Each row comes from the steps of one path. Every step used is in the known rows, and no mark comes twice. Write the path behind each row, first mark first.
Known rows:
firu/bapi: .11 -.02 .01 .17 -.01 -.31 .00 .07 -.02 .11 -.08 -.12 .48 .08 .34 -.20 .12 .07 .14 .38 .09
bapi/papalo/boku/bugip: .27 .04 .06 .10 .10 .07 -.18 -.03 .00 -.13 .12 -.03 .57 .05 .49 -.30 .38 .06 .10 .56 .13
papalo/bapi/firu: .18 -.02 .03 .39 -.03 -.05 -.09 .02 -.03 .01 .06 -.07 .42 .08 .31 -.16 .22 .07 .10 .40 .08
boku/bugip/vate/firu/bapi/firev: .05 -.18 .03 .26 -.31 -.37 -.18 .12 -.12 .07 -.03 -.17 .66 .31 .49 -.20 .29 -.05 .09 .36 .12
boku/papalo: .33 .05 .13 .07 .07 -.16 -.20 -.02 .06 .05 .07 -.11 .35 .10 .11 -.19 .18 .30 -.06 .32 .05
boku/bugip/bapi/firu: .24 .09 -.11 .37 -.16 .12 -.12 -.13 -.15 .01 -.01 .02 .44 .14 .45 -.14 .22 .11 -.04 .26 .12
papalo/boku/bugip/vate/firu/bapi/vivu: .10 -.17 .07 .23 -.36 -.30 -.32 .04 -.26 .10 .09 -.04 .59 .15 .48 -.26 .36 -.03 .15 .49 .21
bugip/bapi/firev: .06 .13 -.02 .31 -.30 -.48 -.10 -.21 -.07 .17 -.21 -.19 .51 .20 .32 -.22 .25 -.05 -.01 .24 .03
papalo/boku/bugip/vate: .23 -.11 .12 .01 -.06 -.26 -.19 .01 .06 .01 .21 -.10 .60 .11 .24 -.27 .33 -.01 .06 .46 .17
firu/bapi/vivu: .11 .02 .07 .27 -.24 -.33 -.15 -.02 -.18 .21 -.06 -.02 .36 .08 .46 -.25 .16 .04 .04 .43 .12
vate/firu: .10 -.13 -.02 .08 .01 -.22 -.15 .07 -.08 .08 -.06 -.19 .41 .19 .21 -.24 .21 .21 .08 .42 .06
boku/bugip: .24 .00 .04 .05 .03 .04 -.11 .03 .11 .00 .03 -.01 .45 .15 .33 -.29 .23 .18 -.06 .40 .10
vate/firu/bapi: .05 -.13 -.06 .18 -.04 -.28 -.08 .14 -.13 .08 -.12 -.17 .51 .16 .34 -.18 .18 .13 .21 .38 .09
mipe/bapi/bugip/vate: .21 -.16 .14 .11 -.06 -.21 -.15 -.01 .01 .20 .10 -.06 .46 .12 .14 -.23 .21 -.11 .01 .26 .21
boku/bugip/vate/firu/bapi: .11 -.23 .02 .15 -.11 -.25 -.18 .17 -.06 .04 .04 -.13 .58 .19 .40 -.18 .23 .05 .15 .34 .18
vate/bugip/bapi: .15 .02 -.10 .16 -.12 -.32 -.13 -.23 -.06 .05 -.20 -.22 .44 .13 .30 -.26 .19 .02 -.11 .16 .13
vate/bugip/bapi/papalo/boku: .18 .07 -.05 .19 .00 -.27 -.19 -.26 -.16 -.08 -.06 -.22 .57 .01 .47 -.27 .35 -.09 .11 .38 .15
bugip/vate/firu/bapi/papalo: .11 -.16 .08 .22 .04 -.32 -.22 .08 -.17 .01 .07 -.20 .46 .05 .61 -.15 .19 -.02 .22 .39 .14
firev/bapi/papalo/boku: .18 -.02 .12 .03 .09 -.19 -.19 -.23 -.08 -.09 .06 -.20 .57 .06 .41 -.27 .30 -.09 .24 .37 .11
papalo/boku/bugip: .23 .01 .03 .04 .00 -.02 -.11 .00 .05 -.04 .07 -.03 .61 .12 .26 -.32 .36 .10 .07 .53 .12
papalo/boku/bugip/vate/firu/bapi/firev: .04 -.18 .02 .25 -.32 -.41 -.18 .09 -.16 .03 .00 -.19 .79 .28 .43 -.22 .39 -.10 .21 .46 .14
bugip/vate/firu: .10 -.23 .07 .06 -.05 -.42 -.21 .07 -.07 .11 .08 -.25 .43 .17 .20 -.21 .20 .09 .07 .37 .11
bapi/bugip/vate: .20 -.11 .15 .10 -.05 -.19 -.15 -.08 -.08 .17 .13 -.09 .42 .10 .24 -.21 .17 -.04 -.06 .38 .17

Which path is each row?
.09 .04 -.08 .28 -.31 -.45 -.13 -.24 -.12 .09 -.25 -.26 .53 .26 .38 -.26 .25 -.07 -.13 .20 .08
vate/bugip/bapi/firev
.19 -.09 .04 .17 -.05 .00 -.09 -.17 -.16 .00 .04 -.12 .40 .21 .35 -.16 .11 .07 .06 .21 .09
firev/bapi/firu
.15 -.12 .11 .18 -.10 -.24 -.11 -.01 -.12 .17 .08 -.08 .51 .07 .34 -.17 .14 -.10 .04 .35 .20
firu/bapi/bugip/vate
.28 .00 .06 .12 .08 .06 -.18 .02 .07 -.10 .10 -.01 .60 .07 .40 -.32 .42 .00 .17 .44 .16
mipe/bapi/papalo/boku/bugip
.12 -.22 .07 .10 -.08 -.17 -.23 .00 -.17 .13 .08 -.15 .46 .19 .24 -.21 .23 .04 .01 .39 .16
bapi/bugip/vate/firu
.17 -.15 .06 .20 .02 -.12 -.26 .12 -.11 -.07 .11 -.11 .52 .09 .68 -.18 .25 .00 .15 .39 .17
boku/bugip/vate/firu/bapi/papalo
.17 .14 .01 .23 .01 -.30 -.17 -.22 -.12 .00 -.03 -.16 .55 -.04 .41 -.22 .34 -.07 .21 .42 .10
bugip/bapi/papalo/boku
.18 -.06 -.02 .18 .04 .06 -.20 .08 -.14 -.15 .04 -.06 .68 .10 .57 -.25 .40 .05 .25 .54 .16
vate/firu/bapi/papalo/boku/bugip
.25 .15 .01 .24 .01 .01 -.23 -.18 -.01 -.04 -.03 -.04 .43 .02 .60 -.22 .27 .02 -.01 .26 .12
boku/bugip/bapi/papalo
.18 .13 .01 .26 -.37 -.17 -.29 -.25 -.15 .12 -.05 .04 .49 .09 .39 -.31 .38 -.01 -.03 .37 .15
papalo/boku/bugip/bapi/vivu
.17 .08 -.09 .38 -.15 -.12 -.08 -.17 -.21 .10 -.05 -.08 .38 .09 .36 -.11 .15 .08 .03 .27 .08
bugip/bapi/firu
.08 -.11 -.04 .23 -.07 .03 -.10 .04 -.25 .12 -.11 -.04 .54 .17 .36 -.18 .20 .06 .12 .42 .15
vate/firu/bapi/bugip
.20 -.02 .15 .05 .12 -.11 -.20 -.21 -.02 -.06 .01 -.18 .39 .09 .51 -.25 .17 -.02 .09 .21 .09
firev/bapi/papalo
.23 .09 -.11 .36 -.18 .07 -.13 -.16 -.20 -.02 .03 .00 .57 .11 .39 -.16 .32 .05 .08 .37 .14
papalo/boku/bugip/bapi/firu
.06 -.18 .09 .25 -.33 -.46 -.27 .03 -.27 .21 .02 -.11 .40 .14 .45 -.21 .20 .00 .08 .40 .16
bugip/vate/firu/bapi/vivu
.19 .04 .07 .12 .13 -.20 -.13 -.08 -.09 -.03 .08 -.16 .51 -.02 .40 -.26 .32 .01 .20 .58 .09
bapi/papalo/boku
.32 .03 .09 .38 -.02 .03 -.20 .01 -.01 -.04 .13 -.06 .40 .08 .22 -.12 .24 .20 .05 .34 .07
boku/papalo/bapi/firu
.29 -.06 .24 .18 -.06 -.14 -.30 -.06 .07 .08 .19 -.07 .49 .06 .12 -.18 .27 -.02 -.03 .28 .17
boku/papalo/bapi/bugip/vate
.14 .00 .02 .22 -.04 .01 -.03 -.02 -.16 .13 -.08 .00 .51 .10 .37 -.19 .15 .01 .06 .41 .15
firu/bapi/bugip
